In the rows, 128 means zero.
Known rows, with every way that one mark hangs from another
(z_535 (z_608 z_87)): [156 169 134 167 193 173 161 118 110 112 146 143 111  93 133 131 143 150
 129 164 128 122 153 178 126 159]
(z_87 z_535 z_963): [143 168 119 174 217 148 175 147 111 115 123 155 122 103 160 101 136 134
 162 158 121 105 156 203 126 109]
(z_846 z_386): [138 195 135 154 233 152 181 137 140 124 131 140 103  54 121 132 121 129
 141 148  83 106 155 172 190 103]
(z_608 (z_87 (z_963 (z_386 z_96)))): [164 168 139 175 180 136 154 150 101 132 149 158 104  87 128 114 131 117
 157 153  83 130 128 168 161  96]
(z_87 (z_535 z_608) (z_963 z_386 z_846)): [156 140 148 149 171 100 131 160  90 126 120 150 128 149 152 102 130  94
 172 141 141 106 119 208 128 129]
(z_87 z_90 (z_535 z_608) (z_963 z_96 z_386)): [181 136 128 155 156 108 145 177  96 118 113 158 132 122 136 109 130 111
 177 147 132  98 119 170 112 102]
(z_608 (z_87 (z_963 z_90 z_386))): [156 167 128 160 179 157 147 146  96 121 149 151 103  91 135  98 121 117
 165 151  91 136 132 167 135 131]
(z_608 (z_87 (z_963 z_96 z_451)) z_386): [170 170 121 176 177 151 161 166  96 120 168 155  90 104 136 104 128 137
 135 157 103 152 145 155 154  96]
(z_608 z_386): [145 197 134 146 227 160 173 130 117 124 142 140  89  84 121 140 119 137
 150 155  90 121 157 161 167 103]
(z_608 z_87 z_386): [157 187 134 164 221 176 174 128 109 110 159 141  92  85 128 135 134 157
 135 160  91 132 153 154 146 121]
(z_87 z_90 z_535): [149 176 107 159 210 166 185 140 131 106 125 150 117  87 141 116 122 142
 165 148 110  91 158 183 114 125]
(z_963 z_90 z_96 z_386 z_451 (z_535 z_87) z_846): [157 146 112 101 107  83 141 127 150 151 152 167 109 112 128  81  63  63
 162 127 113 167 127 206 194 168]
(z_535 (z_87 (z_90 z_963)) z_608): [150 176 119 173 181 167 162 132 104 101 140 149 129  98 125 131 151 147
 171 147 153  85 162 168  91 136]
(z_87 (z_90 (z_963 z_96)) (z_535 z_608)): [152 145 110 174 178 145 167 158 112 116 120 159 126  97 145 110 127 137
 176 142 133  91 155 184 111 108]
(z_87 z_90 (z_963 z_96 (z_846 z_386))): [169 168 132 158 192 124 168 176 114 121 126 148 113  74 124  96 123 118
 170 121  75 101 104 156 155  80]
(z_90 (z_963 z_87 z_96 z_386 z_535 z_846)): [146 113 125 145 153  79 151 121 116 163 134 164 106  90 147  54  56  91
 177 139  88 158 124 208 197 121]
(z_608 (z_87 z_963)): [156 176 126 186 211 174 172 136  96 113 148 151 108  88 146 102 145 151
 147 165 108 126 146 177 122 122]
(z_90 (z_963 z_96 z_386 z_451 (z_535 z_608) z_846)): [138 127 125 140 128  82 127 152 112 169 146 155 101 129 144  77  73  67
 165 138 131 157 141 220 204 124]
(z_535 (z_87 z_90 (z_963 z_846))): [166 180 123 159 179 146 164 141 101 103 139 152 127 110 132 101 144 131
 178 136 126  95 119 172  91 134]
(z_608 (z_87 z_90) (z_386 z_96)): [172 188 130 170 195 180 176 147 113 107 161 150  89  72 109 147 135 157
 147 139  68 116 145 129 137 102]
(z_963 z_90): [133 194 116 139 202 171 171 120 132 129 131 147  95  64 125 120 100 121
 160 144  86 123 158 183 160 140]
(z_535 (z_87 z_90 z_963) (z_608 z_386)): [184 179 139 166 182 155 151 153  81  85 144 146 123 123 115 148 172 152
 162 147 147  92 138 135  78 123]
(z_87 z_90 z_535 (z_963 z_96 z_451 (z_608 z_386))): [170 136 109 171 156 131 150 184 100 108 138 155 101 127 136 112  98 125
 167 142 114 127 139 162 125 104]

Rows
[146 134 116 154 133 137 147 141 131 116 145 163  90  92 124 127  58 111
 151 123  85 149 162 178 171 160]  (z_963 (z_87 z_535) z_90 z_451 (z_608 (z_386 z_96)))
[130 139 116 173 181 136 161  99 122 126 142 156 119  97 148 108  95 132
 167 161 134 140 167 209 150 157]  (z_90 (z_963 (z_535 z_87) z_608))
[168 170 120 172 212 180 181 148 112  86 154 148 111 100 140 129 142 170
 150 150 103 105 155 150  97 125]  (z_608 (z_87 z_90 z_535) z_386)
[156 138 134 166 195 153 158 109 111 117 159 144  90 100 138 127  96 151
 134 167  96 164 153 174 157 157]  (z_963 z_535 (z_608 z_87 z_386))
[155 156 146 153 149 115 142 145 126 112 134 157 120  80 116 129 109  99
 169 108  83 118 113 172 168 141]  (z_535 (z_87 (z_963 z_90 z_608 (z_846 (z_386 z_96)))))
[137 150 112 188 180 157 168 162 119 118 175 146 102  90 150  72 108 127
 151 127 100 129 162 189 160 125]  (z_608 (z_87 (z_90 (z_963 z_451 z_535 (z_846 z_386)))))
[159 187 138 166 204 165 173 133 119 118 163 151  89  72 117 149 131 148
 136 148  71 131 150 151 168 104]  (z_608 z_87 (z_386 z_96))
[147 139 122 177 193 161 165 116 124 106 138 151 117 100 154 119 109 149
 142 165 116 128 151 197 122 170]  (z_963 (z_608 (z_87 z_535)))
[179 186 139 148 168 149 158 139 116  98 145 153 114  97  93 177 153 142
 152 134 119  94 143 132 121 124]  (z_535 (z_87 z_90) (z_608 (z_386 z_96)))
[150 135 100 129 118 119 150 110 153 135 146 166 106  92 128 103  58  99
 150 145 122 172 154 201 176 190]  (z_963 z_90 z_96 z_451 (z_535 z_87) z_608)
[187 145 135 150 151 115 143 151  92 103 139 151 114 122 117 122 114 129
 179 132 110 122  95 141 110 125]  (z_535 (z_87 z_90 (z_963 z_96 (z_608 z_386) z_846)))
[132 139 111 158 145 136 135 157 110 121 134 154 103 133 158  84  80  91
 173 125 120 138 141 222 133 167]  (z_87 z_535 (z_963 z_90 z_451 z_608 z_846))
[160 167 113 149 166 122 163 144 118 128 137 160 122  83 119 108 114 116
 189 147 112 106 134 155 139  97]  (z_535 (z_87 (z_90 (z_963 z_96 z_386))))
[190 168 122 157 139 133 146 172  92 100 152 156 115 127 112 132 150 131
 153 143 152 115 138 138 106 116]  (z_535 (z_87 z_90 (z_963 z_96 z_451)) (z_608 z_386))
[142 139 119 138 111 119 129 129 133 147 142 160  81  77 105 114  37  75
 161 129  74 159 142 181 200 165]  (z_963 z_87 z_90 (z_386 z_96) z_451 z_608)
[176 174 133 157 146 139 135 170  81  93 161 145 114 153 119 125 154 121
 159 129 158 105 132 156  91 139]  (z_535 (z_87 z_90 (z_963 z_451 z_846)) (z_608 z_386))
[169 153 111 185 147 142 154 187 107 112 158 166 112 116 141  98 129 114
 162 141 107 115 144 175 123 106]  (z_608 (z_87 z_90 z_535 (z_963 (z_386 z_96) z_451)))
[154 158 135 166 159 137 146 142 103 111 153 151 104 104 113 143 108 126
 187 117  95 109 129 151 134 117]  (z_535 (z_87 (z_90 (z_963 (z_608 (z_386 z_96)) z_846))))
[146 134  99 133 127 118 161 136 143 130 132 169 108  92 145  68  60  97
 156 118 100 146 137 212 161 168]  (z_963 (z_87 z_535) z_90 z_96 z_451 z_846)
[159 143 123 163 174 149 162 114 124 126 139 153 101  75 130 120  91 141
 141 164  91 150 129 174 155 150]  (z_963 z_96 (z_608 z_87))
[166 182 133 154 133 142 135 162 104 108 157 160 107 116 109 149 142 110
 150 125 132 126 157 157 141 131]  (z_535 (z_87 (z_963 z_90 z_451)) (z_608 (z_386 z_96)))
[129 167 115 179 176 136 170 191 136 120 147 156 110  85 140 101 110 103
 171 103  89  89 162 193 174  82]  (z_87 (z_90 (z_963 z_451 (z_846 (z_386 z_96)))) z_535)
[168 170 137 183 205 161 168 168  99  96 151 141 115  84 135  97 148 143
 155 129  86  99 118 154 117 111]  (z_608 (z_87 z_90 (z_963 (z_846 z_386))))
[161 165 116 139 174 135 173 109 133 115 144 153 123 102 135 100 115 128
 164 138 121 118 134 193 123 164]  (z_963 (z_535 (z_87 z_90)) z_846)
[143 152 130 127 163 137 146 113 123 136 132 148 105 104 139 106  92 102
 155 128 115 140 142 213 158 181]  (z_963 z_90 (z_535 z_608) z_846)
[123 157 106 174 161 158 143 150 104 133 150 139  87 111 135  94  76 106
 181 130 111 124 150 193 140 138]  (z_87 (z_90 (z_963 z_451 z_608 z_846)))
[141 172 132 139 192 162 149 125 116 121 138 139  81  85 114 146  82 124
 161 143  79 140 149 158 163 146]  (z_963 z_90 (z_608 z_386))
[136 145 117 159 144 124 131 178 100 127 143 147 114 149 146  92 108  88
 183 126 149 101 150 203 125 129]  (z_87 (z_90 (z_963 z_386 z_451 z_846)) (z_535 z_608))
[156 149 123 166 179 148 152 153 103 109 142 160 120 107 156  92 126 120
 168 148 107 126 140 185 116 136]  (z_608 (z_87 z_535 (z_963 z_90 z_386)))
[168 148 116 170 173 141 157 149 101 123 120 151 104  85 124 110  99 130
 175 151  94 123 119 160 128 113]  (z_87 z_90 (z_963 z_96 z_608))
[156 164 145 172 190 137 148 149  96 126 136 148  89  94 118 147 110 124
 161 145  77 132 136 158 170  91]  (z_87 (z_963 (z_608 (z_386 z_96))))
